Each row was made from one small tree. Brackets hold a mark, then the marks that hang from it, in alphabetical order. Every link used is in the known rows. Write each row's tree.
In the rows, 128 means zero.
Known rows:
(E (W C)): [119 155 161 155 115  94 181 142 165 137 138 140  85 135 129 112 115 167
  94 128 101 103  81 136 170 117  61 116 136]
(X W): [122 162 162 166 115 115 167 149 158 141 127 147  98 134 131 135 127 170
  97 130  94  99  87 133 158 121  69 121 132]
(X N W): [136 160 161 153 121 112 159 141 152 124 113 122 105 135 142 137 120 168
 118 130  87 114  79 135 158 109  60 122 140]
(L (G (R (J M)))): [109 133 130 149 147 133 162 126 163 167 116 154  93 125 103 147 147 155
  83 138 108 118  84 142 187 118  77 117 121]
(R J): [107 152 144 161 144 116 163 134 157 157 120 145 112 128 114 148 146 147
  83 118 112 102  90 138 153 117  82 117 122]
(K C (E W)): [117 153 178 149 126  96 193 137 176 126 143 153  82 124 124 108  99 185
 108 118  90 104  60 122 160 111  59 123 139]
(E (W (X N))): [139 154 146 141 130  85 164 130 157 129 127 130  93 127 150 121 113 166
 112 128  98 112  79 147 168 106  60 129 136]
(E (W C (X N))): [133 155 160 133 126  83 176 134 166 123 134 129  84 134 146 116 105 175
 111 133  90 111  75 138 169  96  53 126 139]
(B A): [103 161 140 163  99 118 135 145 158 139 151 140 105 107 114 136 134 147
  84 105 104 108 105 139 168 111  70 105 128]
(K E): [119 154 154 149 125 107 163 130 164 149 135 144  95 114 132 128 116 175
 110 115  98 108  85 136 161 124  74 120 125]
(G R): [120 151 138 153 128 121 161 137 154 167 129 137 108 118 104 131 128 151
  93 121  98 115  86 139 182 124  74 103 122]
(W C): [107 156 161 149 112 107 167 142 162 150 144 133  87 130 120 126 118 171
  96 126  93 106  95 127 165 116  63 108 123]
(G (R J)): [115 149 140 154 148 126 171 135 159 165 119 145 116 125  97 142 139 143
  84 120 103 111  77 138 173 114  79 106 124]
(L (G (R J))): [109 138 128 149 141 136 161 126 163 162 121 154  89 124 104 141 147 154
  84 136 104 114  83 145 189 126  80 118 120]
(J M (R G)): [ 92 128 150 168 152 112 173 125 156 166 101 151 137 118 115 150 161 164
  76 159 121 136  91 136 154  81  65 102 130]
(U L): [115 150 117 149 106 128 147 118 161 166 125 151  87 123 114 126 139 158
  96 123 103 127  93 140 170 140  82 122 124]
(W C X): [117 157 161 126 124  93 166 136 167 141 149 136  81 128 137 130 109 183
 107 134  83 108  92 128 162  94  57 120 121]
(A C): [110 159 154 147 111  98 152 138 155 144 135 130  84 108 106 131 108 170
  96 113  81 109  93 122 161 117  78 117 128]
(R G J): [100 144 142 171 161 132 168 131 165 144 115 163 120 116 113 145 162 141
  76 148 121 112  83 149 160 107  82 117 126]
(R G (J M)): [ 99 134 146 170 172 125 170 130 165 155 104 162 129 117 110 156 162 143
  74 153 128 119  86 143 156  91  78 114 128]
(X N): [129 153 140 147 123 107 140 129 144 142 120 109 107 120 136 136 123 156
 118 119  97 123  93 142 166 119  65 113 127]
(A G): [107 137 143 145 121 118 155 152 150 163 157 145 100 120 125 135 141 165
 106 120 111 116 111 145 183 125  84 102 120]
(B (A (G R) (X W))): [102 140 149 141 110 128 149 158 163 125 161 152 104 103 107 141 127 160
  87 112  89 115  91 130 181  96  72 102 141]
(B (A C E G (X N W))): [102 140 175 117  98 108 143 152 171  86 157 134  83  88 106 140  99 178
 102 101  61 120  84 117 166  77  76 114 160]
(A E (X W)): [118 142 175 130 115 102 157 136 168 106 129 134  80  98 123 137  95 188
  98 122  66 104  72 121 148 111  76 128 150]

Which tree is each row?
[122 117 166 104 124  96 157 139 163 100 144 123  82  96 132 129  99 184
 120 116  77 127  75 135 175 101  79 118 157] -> (A (E W) G (X N))
[107 117 180  97 135  96 182 144 177 101 145 146  72  89  86 131  88 185
  96 109  58 121  57 115 176  84  92 118 163] -> (A C (E W) (G (R J)) X)
[105 122 191  99 133 109 181 151 178 100 142 151  75  94  85 144  91 193
  97 114  48 117  59 106 168  79  92 119 162] -> (A C E (G (R J)) (X W))
[118 122 189  90 124 105 169 147 170  89 139 128  75  91  98 138  78 197
 119 115  40 131  59 108 174  78  82 117 167] -> (A C E (G R) (X N W))
[122 154 179 138 132  89 192 134 178 122 145 155  79 123 132 110  95 191
 113 121  85 105  59 123 158 100  56 129 138] -> (K C (E (W X)))
[130 160 175 146 117 110 171 146 160 118 120 122  96 144 139 133 112 176
 117 135  80 113  76 126 158  99  52 119 143] -> (X N (W C))
[ 98 136 172 125 103 123 157 157 176 106 165 151  90  99 101 137 112 172
  89 109  75 115  83 124 177  84  73 103 152] -> (B (A E (G R) (X (W C))))
[117 120 179  92 119  83 160 140 168  85 145 120  66  86 114 127  77 195
 120 109  54 129  68 117 171  87  82 123 166] -> (A C (E W) G (X N))
[126 153 178 134 133  88 189 132 176 116 141 146  82 123 136 111  92 191
 120 122  83 109  56 124 158  96  53 129 141] -> (K C (E (W (X N))))
[100 128 154 115 121 101 151 148 153 130 158 134  79  91 106 139 101 185
 102 114  72 120  93 115 173 107  84 114 136] -> (A C G X)
[118 129 178 110 125 103 187 149 180 126 158 152  78 119 117 119 111 183
 111 123  84 119  76 139 191  90  80 109 146] -> (A (E (W C X)) (G R))
[118 116 177  99 122  94 166 141 169  95 149 123  76 102 130 126  94 190
 120 119  72 127  73 129 175  94  74 116 159] -> (A (E (W C)) G (X N))
[107 144 168 127 101 105 152 150 175 106 165 143  88 108 123 127 119 167
 103 106  89 118  93 140 178  82  71 107 148] -> (B (A (E (W C (X N))) G))
[127 153 180 118 113  74 164 130 174 100 130 126  66 101 119 120  82 187
 111 111  60 113  69 124 158  91  76 132 153] -> (A C (E (W (X N))))
[ 96 139 158 137 118 129 160 158 168 121 160 155 104 110 102 144 128 160
  82 113  88 113  85 125 177  86  70 102 144] -> (B (A (G (R J)) (X (W C))))
[108 113 177 104 139 107 188 145 179 111 149 149  81 106 103 130 104 181
  96 120  77 119  62 126 180  90  83 111 157] -> (A (E (W C)) (G (R J)) X)
[105 123 188 110 115 109 172 154 174 106 157 145  74 105 121 136 101 199
 107 124  68 112  80 119 166  98  80 116 152] -> (A E G (X (W C)))
[103 137 173 122 101 115 147 154 172  94 160 136  90  99 117 139 110 174
 102 108  74 119  87 126 169  82  70 108 155] -> (B (A E G (X N (W C))))
[102 131 155 120 118 122 142 144 168 108 152 136 103  91 102 145 120 157
  96 101  82 125  84 132 176  84  79 103 150] -> (B (A E (G (R J)) (X N)))
[112 131 181 114 116  98 181 151 176 119 151 148  71 104  92 119  99 182
 106 109  70 121  73 127 188  95  91 110 154] -> (A C (E W) (G R))
[123 118 176 102 130 117 165 146 166 104 138 131  90 101 117 140 101 186
 120 122  63 129  67 126 178  92  78 112 158] -> (A E (G R) (X N W))
[108 157 158 139 101 106 137 144 161  99 142 127  93  95 109 140 101 166
  92 106  67 114  82 116 157  88  63 117 150] -> (B (A C (X N W)))
[102 156 156 150 101 115 146 149 165 115 152 141  96 106 115 138 116 163
  82 113  84 105  90 123 160  99  62 112 141] -> (B (A (X (W C))))
[102 142 166 136 100 117 162 155 177 119 166 152  91 108 103 124 124 160
  91 104  92 115  89 138 187  90  76  98 147] -> (B (A (E (W C)) (G R)))
[113 157 165 137  99  99 148 140 175 104 149 135  88 107 122 126 111 163
  97 106  85 112  86 136 166  86  64 114 147] -> (B (A (E (W C (X N)))))
[100 133 165 124 105 113 157 152 176 107 166 147  88  95 102 128 111 166
  88 105  81 118  82 130 183  88  74 103 153] -> (B (A (E (W C)) (G R) X))
[102 152 172 138  95 110 147 146 175  99 151 140  87  97 111 136 106 171
  85 108  73 105  84 121 156  92  67 114 150] -> (B (A E (X (W C))))
